Every row comes from one small tree of marks. The marks that hang from a mark follow it in brackets, in alphabetical order. Every link used is in the known rows. Which tree was each row made from?
Known rows:
bevidu(nokoz(depa) novi): [ 1.50  3.70 -0.18  0.73  0.08  4.79  0.82  0.98  3.51  2.66  3.36 -1.00
 -0.34 -0.04  5.43 -2.37  2.26 -0.03 -0.32 -0.13  2.56  1.37  1.59  2.04
 -0.78  0.76  0.42 -1.43 -2.40 -2.30 -2.42  0.78 -0.72 -0.53]
bevidu(nokoz novi): [ 1.14  1.88  0.16  0.18  1.36  3.95  0.12  1.30  3.03  2.05  2.75 -0.97
 -1.10  0.67  4.01 -2.99  2.49  1.22 -0.91 -0.60  1.33  0.08  1.54  1.85
  0.17  1.35 -0.28 -0.82 -1.82 -1.75 -3.28  0.36 -0.58  0.06]
nokoz(depa sulo): [ 1.14  2.00 -0.18 -0.33 -3.17  0.78  1.46 -0.53  1.40 -1.54  2.24 -0.68
 -0.69  0.78  1.15 -0.51  1.34 -2.31  1.48 -0.37  4.26  3.63  0.09  2.40
 -1.78 -0.55  2.01 -1.54  0.53 -2.56  0.12  0.57 -0.74 -3.21]
nokoz(bevidu depa sulo zegi): [ 1.92 -1.49  0.76  1.12 -6.23  1.55  2.19  1.23  1.68 -2.17  3.25 -0.66
 -1.24 -2.23  5.48 -1.69  0.47 -3.34  2.51  1.30  5.10  6.88  0.92  1.34
 -3.34 -1.23  2.82 -2.62 -0.06 -1.06 -1.46  2.37 -1.28 -4.51]
novi(bevidu): [ 1.73 -0.63 -0.88 -1.14  0.77  0.39  1.45  1.21  4.68 -0.13  1.32 -0.28
 -0.51  1.69  2.05 -2.20  1.76 -0.37 -0.73 -4.08  1.03 -0.99  0.19  1.95
 -2.21  1.57  0.08  0.36 -0.32 -2.90 -1.00  0.43 -0.70 -0.84]
bevidu(nokoz(depa sulo zegi) novi): [ 1.77  1.09  0.74  1.09 -2.24  4.50  0.97  1.35  2.55  0.75  4.47 -1.27
 -1.62 -1.05  5.06 -6.89  1.55 -1.06  1.03  0.59  3.33  3.83  1.47  2.43
 -0.45  0.00  1.04 -2.05 -2.01 -2.64 -3.12  1.50 -1.02 -1.32]
zegi(nokoz): [ 0.20 -0.70  1.98 -1.50  1.31 -2.81 -0.89  0.45  0.41 -1.34  0.01  1.14
 -1.38  1.20  0.33  1.88  0.73 -1.54 -0.17 -1.79  1.27 -1.02  0.91  1.17
 -1.85  1.94 -0.08 -1.34  0.45  0.18  0.81  0.55 -1.65 -1.76]
pite(sulo): [-0.53  1.15 -0.98 -1.60 -0.54 -1.09 -1.45 -0.25  0.79 -0.28  1.03  0.38
 -1.21 -3.27  2.17  1.92  1.13  0.33 -0.25 -1.86  0.26 -0.36  0.75  2.42
 -1.09 -0.48  0.41  1.46  0.46 -0.80  0.22 -1.92  0.02 -2.16]
depa(nokoz(bevidu sulo zegi)): [ 0.35 -3.17  2.49 -0.75 -3.48  0.13  3.02  1.34  0.98 -2.48  5.84 -0.55
 -1.07 -0.75  2.89 -0.90 -0.20 -1.73 -0.31  0.00  3.13  4.42 -1.80 -0.14
 -1.11  1.43 -0.03 -1.24 -0.06 -1.60 -2.49  1.09 -0.74 -2.75]
zegi(nokoz(bevidu(novi) depa sulo) tinos): [ 0.62  0.94  2.75  0.52 -1.56 -3.13 -1.28 -0.16  4.33 -2.55  2.59  1.34
 -1.44  0.93  5.52  1.39  0.61 -3.23  0.14 -1.01  3.45  1.93  2.71  2.23
 -3.27  0.64  1.13 -3.51  1.37  0.81  0.19  2.69 -2.56 -3.18]
novi(bevidu(nokoz(zegi(tinos)))): [ 1.52 -1.66  0.37 -0.82  0.53  2.25  0.82  1.47  6.60 -0.34  4.28  0.05
  0.49  0.79  4.30 -4.32  2.10 -0.98 -0.98 -3.35  0.83 -0.77  0.42  2.14
 -1.71  1.90  0.17 -0.43 -2.01 -3.07 -1.75  1.36 -0.45 -0.91]
depa(nokoz(bevidu(novi) sulo zegi(tinos))): [ 0.29 -2.57  2.93  0.02 -2.97 -0.52  2.00  1.20  2.81 -2.16  6.14 -0.31
 -1.59 -1.17  4.32 -2.47 -0.16 -2.03 -0.76 -0.35  2.90  4.26 -0.76  0.37
 -1.28  1.39 -0.26 -1.61  0.49 -1.41 -3.06  1.18 -0.97 -2.17]
zegi(nokoz(bevidu depa sulo) tinos): [ 0.38  0.14  3.08  0.27 -1.51 -3.19 -1.20 -0.34  4.03 -3.45  3.06  2.03
 -0.60  1.25  4.47  3.23  0.46 -3.81  0.01 -1.09  3.21  1.59  1.96  2.00
 -3.28  0.41  1.25 -3.42  1.08  0.74  1.09  2.88 -2.34 -3.81]
tinos(zegi(nokoz)): [ 0.15  0.36  3.29 -1.79  1.76  0.23 -0.05 -0.90  2.82 -0.48  0.84  0.32
 -0.13  0.12  0.35  3.70  0.98 -0.39  1.00 -2.95  3.50 -2.34  0.59  0.40
 -1.47  3.19  0.56 -1.15 -1.58 -0.19  1.30  0.10 -1.17 -3.04]
tinos(zegi(nokoz(bevidu(novi) sulo))): [ 0.72  0.44  3.20 -0.91  0.49  0.37  0.23 -0.31  2.21 -0.95  1.10 -0.22
 -1.55  0.29  2.26  2.39  0.95 -0.14  1.05 -2.34  4.63 -0.44  1.30  0.91
 -1.77  3.01  1.16 -1.88 -1.06  0.32  0.19  0.95 -1.81 -3.38]

Which tree is each row?
[-0.12 -3.30  3.05 -0.29 -3.23 -0.92  2.20  0.95  2.85 -3.13  6.69  0.17
 -0.63 -0.90  3.43 -0.50 -0.42 -2.35 -0.62 -0.35  2.79  3.89 -1.49  0.09
 -1.34  1.42  0.01 -1.65 -0.10 -1.22 -2.17  1.34 -0.80 -2.81]	depa(nokoz(bevidu sulo zegi(tinos)))
[ 1.41 -1.79  1.55  1.25 -6.25  0.54  0.83  0.63  4.23 -3.10  4.38  0.38
 -0.72 -1.79  6.24 -0.96  0.28 -4.30  2.35  0.83  4.42  6.49  1.64  1.63
 -3.39 -1.58  2.75 -3.22  0.55 -1.02 -1.11  2.30 -1.19 -4.37]	nokoz(bevidu depa sulo zegi(tinos))
[-0.33 -2.88  3.05 -1.30 -1.30 -0.84  1.61  0.51  3.46 -1.78  5.54  0.37
  0.17 -1.51  1.54 -0.51 -0.34 -2.38 -0.56 -1.13  1.31  1.60 -2.19 -0.19
 -0.79  1.89 -0.82 -0.90 -0.71 -1.95 -1.25  0.05 -0.31 -1.88]	depa(nokoz(zegi(tinos)))
[ 2.36 -0.25  0.59  1.71 -6.22  1.88  1.96  1.74  1.96 -1.16  2.55 -1.15
 -2.51 -2.85  6.81 -4.38  0.40 -2.78  2.78  1.38  5.22  7.43  2.04  1.88
 -3.18 -1.12  2.56 -2.72  0.47 -1.20 -2.79  2.01 -1.50 -3.31]	nokoz(bevidu(novi) depa sulo zegi)
[ 2.13  2.97 -0.66  1.37 -4.36  1.67  2.04  0.80  1.96 -0.47  1.97 -1.33
 -2.06  0.21  6.23 -0.84  1.32 -1.32  1.42  0.45  5.25  5.83  1.93  2.29
 -2.71 -1.10  1.92 -2.39  0.78 -1.27 -2.49  1.99 -1.58 -2.80]	nokoz(bevidu(novi) depa sulo)
[ 0.87 -1.63  1.84  0.57 -4.82 -0.22  0.21 -0.30  4.07 -3.01  3.95  0.18
 -0.51 -1.98  2.45 -3.24  0.31 -4.47  2.18 -0.04  3.43  4.68  0.40  2.16
 -2.37 -1.25  2.14 -2.68  0.42 -2.39  0.07  1.44 -1.16 -4.18]	nokoz(depa sulo zegi(tinos))
[ 0.22 -4.10  2.30 -0.08 -3.14 -1.64 -0.99  0.52  3.33 -4.13  3.21  0.72
 -1.50 -0.93  0.64 -4.13  0.44 -2.76  0.93 -1.01  1.77  2.70  0.73  1.85
 -1.32 -0.35  1.26 -1.58  0.95 -1.75 -0.66  0.48 -0.77 -3.27]	nokoz(sulo zegi(tinos))
[ 1.94 -0.48  1.53  2.11 -6.23  0.63  0.74  1.05  4.45 -2.07  3.63 -0.31
 -1.83 -2.71  7.41 -3.54  0.21 -3.61  2.20  0.90  4.71  6.69  2.57  2.06
 -3.40 -1.38  2.31 -3.45  0.61 -0.84 -2.25  2.40 -1.65 -3.65]	nokoz(bevidu(novi) depa sulo zegi(tinos))
[ 0.61 -0.65  1.71  0.47 -2.35  3.27  0.30  0.18  4.00 -1.52  6.17  0.27
  0.71 -0.29  3.64 -2.77  1.70 -2.65  0.57  0.34  2.94  2.62  0.15  1.94
 -0.84 -0.25  1.71 -2.42 -2.22 -2.26 -1.23  1.90 -0.36 -2.96]	bevidu(nokoz(depa sulo zegi(tinos)))
[ 0.64 -2.46  2.28 -0.14 -3.42  0.19  2.81  1.46  0.84 -1.63  5.30 -0.99
 -2.10 -1.35  3.79 -2.90 -0.07 -1.52 -0.55  0.07  3.50  4.90 -1.10  0.43
 -1.15  1.52 -0.16 -1.33  0.05 -1.46 -3.38  1.14 -0.98 -1.79]	depa(nokoz(bevidu(novi) sulo zegi))
[ 0.01 -0.94  1.55 -0.96 -2.08 -0.20  2.93  0.55  1.08 -2.05  5.60 -0.53
 -0.74  1.15  2.44  1.51  0.40 -0.75 -1.20 -0.41  3.23  3.41 -1.84  0.54
 -0.97  1.61 -0.20 -0.93  0.14 -1.57 -2.27  0.89 -0.78 -2.21]	depa(nokoz(bevidu sulo))
[ 0.30 -2.82  2.45 -0.74 -2.45  0.38  2.87  1.28  1.73 -1.12  5.25 -0.45
 -0.18 -1.53  3.46  0.84 -0.25 -1.56 -0.49 -0.04  2.30  3.18 -1.95 -0.65
 -1.52  1.86 -0.44 -0.97 -0.90 -1.13 -2.22  0.46 -0.47 -2.24]	depa(nokoz(bevidu zegi))
[ 1.67 -1.98 -0.17 -0.83 -0.30  2.51  1.50  1.52  4.77 -0.93  4.27 -0.31
 -0.48  1.55  3.53 -5.69  2.23 -0.72 -0.71 -3.26  1.59  0.64 -0.01  2.30
 -1.25  1.55  0.44 -0.49 -1.58 -3.38 -1.96  1.58 -0.57 -1.24]	novi(bevidu(nokoz(sulo zegi)))
[ 1.14  1.96  2.81 -0.57 -0.15  1.01  0.88 -0.78  2.77 -0.52  1.62 -0.36
 -0.94 -0.02  3.09  2.73  0.94 -0.72  1.64 -1.85  5.39  0.42  1.29  1.07
 -2.06  2.34  1.53 -2.26 -1.22  0.01  0.50  1.34 -1.60 -3.75]	tinos(zegi(nokoz(bevidu(novi) depa sulo)))
[ 1.96 -0.73  0.29 -0.42 -1.19  2.68  1.52  0.91  6.35 -0.98  5.16 -0.22
  0.45  1.12  4.68 -4.95  2.07 -1.86 -0.23 -2.90  2.26  1.08  0.07  2.68
 -1.84  1.16  0.95 -1.10 -1.78 -3.59 -1.56  2.30 -0.83 -1.56]	novi(bevidu(nokoz(depa sulo zegi(tinos))))
[ 0.46  0.40  1.25 -0.70 -0.98  0.52  2.77  1.32  1.91  0.21  4.17 -0.81
 -0.93 -0.01  4.01  1.64  0.45 -0.34 -1.34 -0.77  2.45  2.37 -0.91 -0.07
 -1.13  2.06 -0.92 -0.67 -0.24 -1.02 -2.95  0.37 -0.95 -1.03]	depa(nokoz(bevidu(novi)))
[ 0.81  1.32  0.40  0.34  0.24  3.49  0.13  1.10  2.21  0.69  3.28 -0.90
 -1.96  1.56  3.22 -4.99  2.37  0.95 -0.77 -0.50  2.28  1.13  1.26  2.56
  0.38  0.82  0.29 -1.04 -1.13 -2.11 -3.32  0.81 -0.60 -0.75]	bevidu(nokoz(sulo) novi)
[ 2.06  0.90 -0.74 -0.75 -0.23  3.33  2.09  0.80  5.15 -0.16  4.25 -0.67
  0.59  2.38  4.02 -3.62  2.44 -0.68 -0.76 -3.11  2.44  0.73  0.00  2.74
 -1.35  1.20  0.74 -0.61 -1.53 -3.67 -1.59  1.98 -0.87 -1.54]	novi(bevidu(nokoz(depa sulo)))
[ 1.53  3.06 -0.11  0.86 -0.83  4.46  1.00  0.57  2.84  1.20  4.08 -1.47
 -1.23  0.91  4.65 -4.45  2.23  0.03  0.28 -0.10  3.59  2.68  1.27  2.87
 -0.30  0.28  0.84 -1.68 -1.68 -2.69 -2.80  1.32 -0.87 -1.07]	bevidu(nokoz(depa sulo) novi)
[ 1.94 -0.67 -0.25 -0.62 -1.10  3.17  2.18  1.23  5.29 -0.56  4.54 -0.62
  0.23  1.04  4.28 -5.42  2.13 -1.45 -0.19 -2.59  2.62  1.34 -0.09  2.50
 -1.58  1.16  1.03 -0.83 -1.99 -3.53 -1.88  1.94 -0.63 -1.65]	novi(bevidu(nokoz(depa sulo zegi)))
[ 0.93 -0.66  1.14  0.01 -2.49  3.94  1.00  0.60  2.25 -0.69  5.49 -0.40
  0.52 -0.22  3.37 -3.23  1.89 -2.13  0.89  0.33  3.21  3.16 -0.27  1.82
 -0.66 -0.10  1.68 -2.03 -2.50 -2.61 -1.26  1.62 -0.25 -2.86]	bevidu(nokoz(depa sulo zegi))
[ 0.22 -2.75  2.18  0.16 -1.12  2.26 -0.44  0.82  3.48 -2.06  5.68  0.53
  0.01  0.43  2.25 -3.28  1.75 -1.62 -0.35 -0.31  1.62  1.29  0.07  1.88
 -0.04  0.49  0.87 -1.39 -1.72 -1.74 -1.45  1.27 -0.28 -2.59]	bevidu(nokoz(sulo zegi(tinos)))
[ 2.26  0.53  0.34  1.40 -4.99  2.32  1.96  1.97  3.24  1.00  1.66 -0.99
 -1.22 -3.80  7.70 -1.71  0.43 -2.44  2.65  0.97  4.01  5.58  2.32  0.77
 -3.91 -0.66  1.72 -2.47 -0.62 -0.61 -2.43  1.37 -1.28 -2.72]	nokoz(bevidu(novi) depa zegi)
